Each row was made from one path, in order. Every step used is in the known rows, and no mark comes twice. Write each row's path.
Known rows
diroso-bepe-kegodo-favibu-sanov-lenil-legege-guvo: [-1.78 -0.63 -1.61 -3.04 -1.02  1.41 -1.77 -2.67 -1.45  1.69  1.74 -0.70
  1.72 -2.10 -2.11  1.36 -4.11 -1.78  1.01  2.48  3.97  1.93  1.26 -0.87
  2.05 -2.84]
favibu-sanov: [-1.62 -2.17 -0.23  0.90  0.52 -0.20  0.19 -0.74 -0.32  1.77 -1.09 -0.29
 -0.76 -0.97 -0.95 -0.37 -4.96 -3.73 -1.08 -1.14 -1.03  0.04 -0.59 -1.58
  0.32 -3.49]
biti-bepe-kegodo: [ 0.49 -0.05 -1.24 -1.58  0.60 -0.75  0.51  0.77 -1.26  0.76 -1.54 -0.20
 -1.53  0.09 -3.04 -0.90 -4.41  2.63  0.34  1.23 -1.34  1.44  0.69  0.20
  2.03 -3.85]
kulemos-guvo-legege-lenil-sanov-favibu-kegodo: [ 2.37 -0.44 -3.14  0.99 -1.47  1.24 -0.26 -1.63 -1.19  0.24  4.41  1.90
 -1.42 -2.83  0.47  1.14 -4.19 -1.93 -2.55  1.60  3.91 -1.55  2.01  2.23
  0.58 -5.58]
biti-bepe-kegodo-favibu: [ 0.25 -0.28  0.76 -1.52 -0.57 -1.50 -1.12 -0.76 -1.24 -0.60 -3.15 -0.10
 -2.60  1.05 -5.02 -1.21 -4.51  1.46  0.09  2.40  2.45  2.13  1.09 -0.11
  2.36 -2.68]
favibu-sanov-lenil-legege-guvo-kulemos-nosa: [-2.37 -1.25  0.21 -0.07 -1.00  0.49  0.73 -0.77 -0.98 -0.95 -1.45  0.49
 -2.69  0.63  1.77  1.59 -2.30 -1.22 -0.91  1.19  2.80  0.66  4.02 -3.51
  1.26 -3.64]
legege-bepe-biti: [-1.62  0.18  1.65 -1.76  1.63  1.97 -0.69 -3.31 -0.31  2.11  0.26 -0.85
 -1.38  0.42  0.03  0.93 -2.70  1.53  1.79  1.04 -0.27 -2.63  1.05 -1.46
  2.38 -3.54]
kegodo-bepe: [-0.23 -0.36  2.25 -3.58 -0.28 -0.93 -0.99 -1.07  0.79  1.44 -0.90 -1.51
  0.14  2.36 -4.11 -0.64 -0.47 -0.91  1.10  1.12  1.29  4.74  0.86 -0.09
 -0.05 -1.92]
sanov-lenil-legege-guvo-kulemos: [-2.10 -0.70  1.09 -0.57 -0.79 -0.53 -0.29 -0.48 -0.60  1.45  1.97  0.61
  1.27  1.31  0.25  0.74 -0.75 -0.58 -0.51  1.93  2.63 -0.30  4.05 -4.02
  2.07 -0.22]
biti-bepe-kegodo-favibu-sanov-lenil-legege-guvo-kulemos: [-2.56 -1.38  0.31 -0.69 -0.49 -0.97 -0.60 -0.37 -1.98  1.10  0.49  0.72
 -0.44  1.23 -0.85  0.13 -3.86 -0.33 -0.27  1.98  3.21  0.60  3.21 -3.39
  2.53 -2.05]
sanov-lenil: [ 0.48 -0.45 -2.50  0.68 -1.90 -0.60  0.16 -3.20  0.52  1.52  0.29  1.27
  2.79 -0.78 -1.88  0.10 -1.52  0.89  0.42  0.04  1.89  1.72  0.45  0.28
  0.23 -1.42]
diroso-bepe-kegodo: [ 0.38  0.43 -1.14 -1.17  0.29 -1.83 -0.18 -0.45  0.82  0.25 -0.92 -1.82
 -0.94 -0.78 -3.48 -1.44 -3.23  1.86  1.75  2.87  0.52  2.13  0.39 -0.20
  2.88 -2.36]
kulemos-guvo: [ 0.89 -0.09  1.51 -0.41 -1.24  0.36  0.86 -1.67 -0.21  0.03  3.01 -0.54
 -2.05  0.46  0.73  2.07 -0.90 -1.53 -0.71  0.48  1.38  1.03  1.70 -0.75
  1.53 -2.73]
diroso-bepe: [ 0.33 -0.47  0.12 -2.79 -0.47 -2.03 -0.33 -2.34  1.79  0.02 -0.55 -2.81
  0.05 -0.47 -5.10 -0.28 -1.98 -0.60  1.71  1.72 -0.05  3.98  1.67 -0.49
  2.63 -1.53]
sanov-favibu-kegodo: [ 1.67  0.22 -2.31 -1.34 -1.87 -0.23 -0.26 -0.15 -1.12  0.04  0.90  1.67
 -1.05 -1.45 -0.24  0.49 -3.87 -2.15 -2.92  1.05  3.37 -2.08  1.49  1.80
 -0.31 -5.16]
favibu-sanov-lenil: [-0.67 -1.69 -3.29  1.73 -1.33 -0.48  0.25 -3.18 -0.24  2.06 -0.33  1.29
  2.11 -1.55 -1.18 -0.12 -4.19 -1.11  0.08 -1.13  1.56  1.56 -0.97  0.12
 -0.13 -3.03]
guvo-legege-lenil-sanov-favibu: [ 1.62 -1.24 -3.69  1.99 -1.67  1.01 -0.60 -3.87  0.85 -0.72  5.24  3.49
  0.74 -2.80 -1.90  0.24 -1.84  0.99 -0.21  2.73  3.01 -0.13  3.11 -0.66
  1.72 -2.41]
kulemos-guvo-legege-lenil-sanov-favibu: [ 2.00 -1.11 -3.47  2.11 -2.06  1.26 -0.35 -4.22  0.55 -1.00  6.42  3.38
 -0.11 -2.70 -0.99  0.96 -1.80  0.82 -0.19  2.77  3.72  0.10  3.24 -0.49
  2.00 -2.90]
guvo-legege-lenil-sanov-favibu-kegodo-bepe: [ 1.25 -0.75 -0.82 -2.39 -0.65  0.17 -1.64 -1.76 -0.21  1.39  1.77 -0.02
 -0.42  0.11 -2.78 -0.28 -2.67 -1.40 -0.31  1.96  3.86  3.20  1.50  2.24
  0.08 -4.65]
bepe-biti: [-2.83  0.44  1.50 -0.16  0.60  0.35  0.03 -3.00  0.97  1.62  0.49  0.29
 -0.50 -0.02 -1.00 -0.27 -2.50  1.80  0.39  0.86  0.37 -0.53  0.29 -1.48
  3.18 -2.95]
guvo-legege-lenil-sanov: [ 1.09 -1.57 -1.47  3.54  1.00  2.37 -0.53 -2.82  0.89  1.86  4.41  0.26
  1.18 -2.42 -2.43  0.00 -1.87 -0.01  0.35  1.68 -0.98  1.07  1.86 -0.61
  1.94 -1.06]
guvo-legege: [-0.06 -1.44  2.78  1.51  0.81 -1.86 -0.09 -1.78  2.02  1.56  0.80 -0.51
  0.46 -1.37 -0.80 -1.31 -0.66 -0.59 -2.19  0.96 -0.13 -0.70  3.65 -2.50
  2.45 -0.62]
favibu-kegodo-bepe-diroso: [-0.29  0.78  2.39 -2.43 -0.70 -0.40 -0.63 -0.93 -0.73  2.47 -1.21 -1.70
  0.11  1.48 -2.60 -2.05 -3.78  0.74  0.88  1.14  0.71  2.55 -0.94  1.42
 -0.20 -4.52]
sanov-lenil-legege-bepe: [ 3.29 -0.04 -0.64 -4.43 -0.30  2.63 -1.10 -2.09 -2.23  1.96  0.78 -0.11
  1.12 -1.58 -1.87  1.69 -1.79 -0.56  0.50  1.44  0.45 -1.34  2.20 -1.24
 -1.03 -2.45]
legege-lenil: [ 0.72 -1.36 -2.24 -1.60  0.70  2.32 -1.24 -3.13 -0.14  2.65  0.50 -1.24
 -0.06  0.81 -0.83  1.59 -1.49 -1.14  0.57  0.86 -1.44  0.15  1.86  0.64
  4.56 -2.25]
biti-bepe-kegodo-favibu-sanov-lenil: [-0.54 -1.84 -3.48  1.05 -1.47 -1.04 -0.29 -3.12 -1.35  1.28 -1.80  1.37
  0.55 -1.07 -2.92 -0.67 -6.11  0.25  0.39 -0.34  2.84  2.74 -1.05  0.82
  0.57 -4.00]

Which path is each row?
[-2.65  0.22  0.92 -1.66  0.47 -0.82 -0.26 -4.11  1.82  0.94  0.31 -1.51
 -0.62 -0.51 -3.19 -0.41 -3.07  1.95  2.07  1.79  0.75  2.08  0.36 -0.92
  4.34 -3.28] -> diroso-bepe-biti
[ 1.92  0.24 -2.95  0.54 -1.87  0.61 -0.03 -0.21 -1.04 -0.25  2.72  2.37
 -0.59 -2.59 -1.09  0.27 -4.29 -1.75 -2.46  1.38  3.37 -1.38  1.09  1.77
 -1.39 -4.88] -> lenil-sanov-favibu-kegodo
[ 1.38 -0.35 -2.17 -2.09 -2.12  0.75 -0.02 -2.03 -1.33  1.74  1.18  2.08
  2.63 -3.73 -3.29 -0.18 -3.68 -1.32 -1.96  0.81  1.97  2.17 -0.21 -1.59
 -0.54 -2.87] -> favibu-sanov-lenil-legege
[ 0.12 -1.92 -2.26  2.01 -0.98 -0.44 -0.68 -3.99 -1.19  1.51 -0.10  0.82
 -0.30 -1.45 -0.29  0.04 -5.04 -0.43  0.48  0.27  4.08  0.61 -0.09  0.20
  0.79 -3.83] -> kulemos-guvo-legege-bepe-kegodo-favibu-sanov-lenil
[-0.78 -2.15  0.88  1.27  0.79 -0.49 -1.01 -1.58 -1.52  0.86 -1.37 -0.73
 -3.63 -0.73 -0.43 -0.54 -6.33 -2.80 -0.53  0.77  2.31 -0.74  0.25 -1.39
  1.52 -4.26] -> kulemos-guvo-legege-bepe-kegodo-favibu-sanov
[ 1.37 -0.43 -1.70 -2.17 -2.40  0.41 -0.49 -2.40 -1.49  1.21  0.53  2.07
  2.09 -3.45 -4.07 -0.32 -4.07 -1.36 -1.91  1.21  3.22  2.50 -0.16 -1.46
 -0.34 -2.72] -> kegodo-favibu-sanov-lenil-legege
[-1.69 -0.89 -1.69 -3.27 -0.89  1.86 -1.41 -2.20 -2.47  1.88  1.50  0.06
  1.46 -1.74 -1.91  1.63 -4.70 -1.46  0.31  1.63  3.04  1.64  1.42 -0.72
  1.56 -3.59] -> biti-bepe-kegodo-favibu-sanov-lenil-legege-guvo
[-0.70 -1.48 -3.10  1.98 -1.53 -0.98 -0.45 -3.22 -0.70  1.41 -1.51  1.47
  0.88 -1.26 -2.04 -0.84 -5.24 -0.28  0.37  0.04  3.54  1.74 -1.30  0.43
  0.47 -3.14] -> bepe-kegodo-favibu-sanov-lenil
[-1.81 -0.75 -1.27 -2.60 -0.95  2.37 -1.05 -2.35 -1.44  2.48  2.72  0.00
  2.77 -2.07 -0.41  2.06 -2.97 -2.75 -0.12  1.05  2.36  0.64  1.61 -1.40
  0.91 -2.54] -> favibu-sanov-lenil-legege-guvo
[ 1.59 -0.67 -0.63 -2.26 -1.03  0.43 -1.46 -2.09 -0.47  1.03  2.86 -0.13
 -1.23  0.26 -1.86  0.48 -2.63 -1.68 -0.27  1.95  4.55  3.47  1.56  2.44
  0.29 -5.20] -> kulemos-guvo-legege-lenil-sanov-favibu-kegodo-bepe
[ 0.19  0.79  1.00 -1.34 -1.54 -0.02 -0.64 -1.50 -0.68  1.53  0.83 -0.10
  0.48  0.28 -3.10 -2.15 -4.14  1.52  1.15  1.84  2.06  2.63 -0.77  1.43
 -0.89 -4.72] -> lenil-sanov-favibu-kegodo-bepe-diroso
[-1.19 -0.16 -0.87 -3.07 -1.24  2.26 -1.12 -2.29 -1.05  2.20  3.03 -0.01
  3.07 -1.69 -0.78  2.16 -1.53 -1.76  0.00  1.67  2.52  0.71  2.30 -1.27
  1.12 -1.71] -> sanov-lenil-legege-guvo
[ 0.89 -0.03 -0.06 -4.05 -1.38 -0.74 -1.27 -0.74 -0.45  0.76 -0.07 -0.12
 -0.74  1.23 -2.88 -0.29 -2.47 -1.76 -0.50  1.45  4.08  3.10  0.97  2.01
 -0.87 -4.63] -> sanov-favibu-kegodo-bepe
[ 0.65 -2.20 -0.99 -0.14  1.48  1.31 -1.34 -3.85  0.79  3.04  1.16 -1.33
  0.09 -0.16 -0.07  0.72 -1.20 -0.94 -0.54  1.23 -1.11 -0.46  3.30 -0.29
  5.62 -1.86] -> guvo-legege-lenil
[ 0.46  0.45 -0.06 -1.63 -1.19  0.92 -1.08 -2.30 -0.92  2.09  1.05 -0.47
  0.37  0.54 -2.79 -1.60 -4.20  1.43  1.54  1.95  1.73  2.59 -0.66  2.11
  0.35 -5.06] -> legege-lenil-sanov-favibu-kegodo-bepe-diroso
[ 0.70  0.09  0.76 -0.86 -1.09  0.64 -0.94 -2.92 -0.80  1.97  2.50 -0.60
 -0.43  0.06 -1.46 -1.30 -4.03  1.35  1.01  2.11  2.58  2.49  0.19  1.85
  1.06 -5.43] -> kulemos-guvo-legege-lenil-sanov-favibu-kegodo-bepe-diroso
[ 0.14  0.08  0.91 -1.25 -0.85 -2.30 -1.61 -1.59  0.23 -1.00 -2.70 -1.19
 -2.25  0.50 -5.36 -1.61 -3.59  0.87  1.12  3.51  3.72  2.61  0.85 -0.41
  2.97 -1.57] -> diroso-bepe-kegodo-favibu
[ 2.71 -0.70 -0.61 -3.97 -0.40  2.35 -1.59 -2.48 -2.79  1.71 -0.17 -0.08
  0.18 -1.67 -2.33  1.40 -3.59 -1.60  0.37  1.26  1.44 -1.07  1.52 -1.28
 -1.04 -3.04] -> kegodo-favibu-sanov-lenil-legege-bepe
[ 2.24  0.49 -1.64 -2.87 -2.49  0.67 -0.03 -2.03 -0.79  1.28  1.70  2.06
  3.15 -3.16 -3.76 -0.05 -1.76  0.09 -1.69  1.61  2.20  2.27  0.78 -1.44
 -0.27 -1.67] -> sanov-lenil-legege
[-0.49 -1.49  0.05 -0.64  0.41  0.19 -1.26 -0.82 -2.17  0.92 -2.30 -0.14
 -2.52 -1.22 -2.41 -0.84 -6.68 -2.79 -0.56  1.12  1.81 -0.32 -0.67 -1.62
  0.62 -4.05] -> lenil-legege-bepe-kegodo-favibu-sanov
[ 1.13 -0.05 -0.39 -2.72 -1.35 -0.21 -1.14 -0.63 -0.43  0.65  1.12  0.36
 -0.42  0.46 -3.51 -0.36 -2.68 -1.44 -0.16  1.70  4.10  3.59  0.61  2.01
 -1.63 -4.45] -> lenil-sanov-favibu-kegodo-bepe
[ 2.15 -0.51 -3.34  0.91 -1.08  1.02 -0.52 -1.27 -0.84  0.55  3.30  1.93
 -0.64 -2.88 -0.37  0.44 -4.23 -1.74 -2.56  1.65  3.17 -1.74  1.93  2.00
  0.36 -5.01] -> guvo-legege-lenil-sanov-favibu-kegodo
[ 1.52 -0.48 -2.57 -2.82 -2.06  0.29 -0.32 -1.86 -2.37  1.13  0.02  2.03
  1.40 -3.39 -4.70 -0.60 -5.47 -0.05 -1.56  1.34  2.71  3.18 -0.38 -0.85
  0.09 -3.86] -> biti-bepe-kegodo-favibu-sanov-lenil-legege
[ 1.07  0.14  1.03 -2.40 -0.83  1.53 -1.22 -2.88 -2.54  2.36 -0.78 -0.52
  0.45 -0.95 -2.23 -0.95 -5.08  1.03  1.35  1.46  0.56 -0.66 -0.21 -0.95
 -0.19 -3.99] -> kegodo-favibu-sanov-lenil-legege-bepe-diroso
[ 0.40  0.01  0.57 -0.89 -0.75  0.40 -1.15 -2.64 -0.48  2.33  1.43 -0.48
  0.40 -0.03 -2.38 -2.04 -4.08  1.54  1.07  2.10  1.91  2.30  0.07  1.65
  0.87 -4.87] -> guvo-legege-lenil-sanov-favibu-kegodo-bepe-diroso
[-1.57 -1.81 -0.26  0.47  0.15 -1.51 -0.97 -1.37 -0.70  0.38 -2.89 -0.87
 -2.54 -0.72 -3.32 -1.43 -6.75 -2.51  0.14  0.94  1.93  1.66 -1.05 -0.98
  1.76 -3.76] -> diroso-bepe-kegodo-favibu-sanov
[-3.19 -1.09  2.35  0.53  0.29 -1.10 -0.25  0.14  0.21  1.24  1.12 -0.53
 -0.13  2.94  1.16  0.72 -0.45 -1.11  0.06  1.42  1.28 -1.31  4.41 -3.92
  2.68  0.01] -> legege-guvo-kulemos
[ 0.46  0.02  1.38 -3.96 -0.25 -0.52 -1.12  0.13 -0.45  1.92 -1.20 -1.75
 -0.59  1.72 -3.16 -0.33 -2.34 -2.44 -0.42  0.81  2.14  3.61  0.23  1.94
 -0.96 -4.04] -> favibu-kegodo-bepe
[-1.49 -0.08  0.77 -3.74 -0.42  2.40 -1.11 -1.11 -0.99  1.95  2.75 -0.76
  1.89 -1.24 -0.84  2.09 -1.40 -2.60 -0.47  1.84  1.29  0.04  2.80 -2.05
  1.45 -1.61] -> lenil-legege-guvo
[ 1.07 -2.09 -0.62 -0.10  0.99  1.63 -0.93 -4.25  0.39  2.57  2.76 -1.51
 -1.06 -0.10  1.19  1.81 -1.11 -1.22 -0.53  1.16 -0.22 -0.11  3.52 -0.02
  5.91 -2.60] -> kulemos-guvo-legege-lenil
